Every row comes from one small tree of marks. The marks that hang from a mark follow it in brackets, in the order of their numbers. Every link used is in the known rows. Which tree was each row made from?
Known rows
Q_245(Q_264 Q_566 Q_736): [  7  14  -3  -3 -29   9  15 -11  11  47  11  32  10  -9  -1  28 -17  10
 -28 -16  -7]
Q_264(Q_245(Q_566 Q_736)): [ 10   2 -16  -8 -24  17  34 -15  26  40  10  36  37  -9  26  32  -1  11
 -22 -17   3]
Q_264(Q_245): [ 48   9 -12  13  -7  30  35 -27  25  24   6  38  34 -11  21  55  -2   1
 -26 -22  -1]
Q_610(Q_264): [ 47  28  10  25  -6   2  25 -39   0  20  10  42  14 -27  15  52  -8  -3
 -32  -6 -11]
Q_245(Q_264 Q_566(Q_260) Q_736): [ 10  18   6 -11 -26  -4  14 -17  27  32  24  21   0  -6  -2  27 -11  15
 -23 -22   4]
Q_736(Q_610(Q_264)): [ 50  14  -9  32  -3  -5  26 -46   8  15   8  41   4 -21  14  41 -15   0
 -41  15 -12]
Q_264(Q_245(Q_566 Q_736(Q_610 Q_625))): [ 13 -18 -43  17 -13   0  23 -19  30  30   9  42  30  -2  16  18  -6   9
 -46  25  -3]
Q_566(Q_245 Q_260): [ 52  37  11  11   0  -7  37 -36  28  -2  33  11   7 -22  10  48  -4  10
 -30 -37 -13]
Q_736(Q_289 Q_610 Q_625(Q_264)): [ 45  -4 -23  35  -2  -7   9 -30   1   7  27  50  -2 -18  -9  31   7  -9
 -61  36 -10]
Q_496(Q_289): [ 71  23  -1  17 -12   1  32 -31  19  26  25  41  17   3  13  61   1  -3
 -35 -24 -18]
Q_566(Q_245(Q_264 Q_736(Q_610))): [ 26  12  -6  26  -9  -8  26 -25  18  35  19  16 -16 -20  -9  14 -24  20
 -41  -4 -14]
Q_736(Q_289 Q_610): [ 48  -5 -26  24  -8   4  24 -31  18   9  22  38  10  -8   6  44  -9 -17
 -48   4 -23]
Q_245(Q_264 Q_566(Q_260) Q_736(Q_610)): [ 14   5 -13  -2 -22 -12  15 -24  35  24  23  20  -7   0  -3  16 -19  16
 -35  -1   1]
Q_245(Q_736): [ 31  17   2   9 -16  15  30 -34  15  43  18  33  17 -17  10  48 -16   4
 -32 -23  -9]
Q_566(Q_245(Q_264 Q_736(Q_610)) Q_260): [ 29  16   2  17  -8 -19  23 -32  37  19  34   6 -25 -17  -9  13 -20  26
 -36  -9  -6]
Q_610(Q_264(Q_245) Q_736(Q_289 Q_625)): [ 22  -1  -6  24  -7  -5 -12 -31  -2  14  15  54  16 -25  11  30  10   2
 -29  43 -11]
Q_245(Q_264 Q_566(Q_260)): [ 29  23   0  -4 -22   1  15 -18  23  12  19  23   9  -1  -3  40  -6   5
 -23 -26  -2]
Q_610(Q_264(Q_245(Q_566)) Q_736(Q_289)): [  3   2  -5  -6 -26  -5   0 -20   0  10  18  46  22 -17  27  21  11   6
 -17  24  -7]
Q_625(Q_264 Q_736(Q_610)): [ 34  16 -16  19  -4  17  30 -34  -1  12  38  37 -16 -16   2  43 -11   9
 -50  13  11]
Q_736(Q_625(Q_264)): [ 49  24  -2  29  -1  10  13 -34  -1  22  18  47  12 -21  -4  50   5   1
 -45   7  -1]
Q_736(Q_289 Q_610 Q_625(Q_264(Q_245))): [ 43 -18 -33  34  -1   3  13 -27  15   9  21  56   7 -18   0  22  13  -4
 -53  41   2]
Q_736(Q_289 Q_610(Q_264(Q_245)) Q_625): [ 40 -19 -31  45   2 -12  10 -29  11   8   9  57  15 -23   7  25   3  -9
 -49  50 -11]
Q_610(Q_736): [ 32  26   3   4 -18  19   8 -42   8  23  17  31  13  -8  13  59 -10   8
 -24 -13 -16]

Write each row's tree
[ 28  17   1  29  -2 -24  35 -43  10  24  24  24 -10 -37  13  16 -19  18
 -40  11 -15] -> Q_566(Q_245(Q_736(Q_610(Q_264))))
[ 26  13   1  14 -12   1 -12 -33 -11  13  34  49   0 -20  -8  35  10   5
 -40  28  -8] -> Q_610(Q_736(Q_289 Q_625(Q_264)))
[ 28  -7 -36  30  -5 -10  17 -28  15   9   0  50  25 -13  19  25   1   3
 -42  43  -5] -> Q_736(Q_610(Q_264(Q_245(Q_566))) Q_625)
[ 19  20   1 -15 -22  -6  28 -26  29  24  29  22  17  -7  17  36  -6  12
 -24 -28  -1] -> Q_245(Q_566(Q_260) Q_736)
[ 12  12   5  -9 -16 -14  25 -28  29  24  23  32  19 -22  28  19   0  22
 -15   0  14] -> Q_610(Q_264(Q_245(Q_566(Q_260) Q_736)))
[ 25  12  -2  26 -12   6   4 -23   8  50   8  38   3 -15 -16  36 -17   5
 -39   4  -8] -> Q_245(Q_264 Q_736(Q_625))
[ 42   0 -13  30  -5 -14  18 -35   2   7  20  46   0 -23   8  31  -8 -13
 -45  23 -19] -> Q_736(Q_289 Q_610(Q_264))
[ 27   7 -11  18 -12   2 -11 -30  -2  15  25  42  15  -8  -3  46   0  -7
 -41  17 -25] -> Q_610(Q_736(Q_289 Q_625))
[ 26  29  21   8  -8 -12  23 -26  26  27  33   7 -14 -24  -7  26 -15  24
 -26 -29  -3] -> Q_566(Q_245(Q_264 Q_736) Q_260)
[ 32  21  10  20   3 -36  31 -48  25  10  36  15 -17 -35  13  13 -17  25
 -36   8  -7] -> Q_566(Q_245(Q_736(Q_610(Q_264))) Q_260)
[ 14   7  -8 -16 -21   3  31 -20  43  26  25  27  27  -7  26  31   0  16
 -19 -22  11] -> Q_264(Q_245(Q_566(Q_260) Q_736))
[ 23  18  11  12 -17  -7  -5 -34  -9  15  25  44   1 -25  12  37  -3  -1
 -28  18 -16] -> Q_610(Q_264 Q_736(Q_289))
[ 28  -4 -26  14 -10  -3  30 -30  21  10   5  44  21 -13  29  24  -3   6
 -32  22  -1] -> Q_736(Q_610(Q_264(Q_245(Q_566))))
[ 23  13   3  25  -9 -15 -15 -34 -15  12  21  50   6 -24   0  37   1  -4
 -38  39 -21] -> Q_610(Q_264 Q_736(Q_289 Q_625))
[ 20 -10 -28  -7 -17  -5  32 -28  50  17  24  25  18  -1  25  20  -5  18
 -29   2   8] -> Q_264(Q_245(Q_566(Q_260) Q_736(Q_610)))
[ 35  11 -14  -9 -16   9  34 -22  40   4  18  30  32  -4  25  45   8   7
 -20 -25   6] -> Q_264(Q_245(Q_566(Q_260)))
[ 20  -3   2  15 -13  -2  16 -23  10  37  21  48  18 -33  18  20  -1   3
 -27  12   0] -> Q_610(Q_264(Q_245(Q_736(Q_289))))
[  9  -5 -17   9 -21 -26  16 -21   3  25  22  40   3 -21  14   7 -10  -1
 -44  28 -16] -> Q_245(Q_566 Q_736(Q_289 Q_610(Q_264)))
[ 32   1 -23  19  -4  26  33 -29  13  10  34  42  -6 -15  12  35  -5  13
 -43  20  21] -> Q_625(Q_264(Q_245) Q_736(Q_610))
[ 45   9 -10  28   1  20  20 -32  12  23  12  52  21 -20   6  43  14   9
 -37  11  10] -> Q_736(Q_625(Q_264(Q_245)))
[ 15  10  -2  31  -9 -16   5  -6   0  34  26  31  -2 -30 -22  13  -8   2
 -46   5 -23] -> Q_566(Q_245(Q_264 Q_736(Q_289 Q_625)))
[ 11  16  -6   6 -18  -1  15 -23   0  36  20  45  16 -20   1  25   4  14
 -41   9   3] -> Q_245(Q_566 Q_736(Q_625(Q_264)))
[ 51   8 -21  38  -1   3  17 -42   6  13  17  47  -1 -14  -4  39   0   5
 -54  26  -5] -> Q_736(Q_610 Q_625(Q_264))
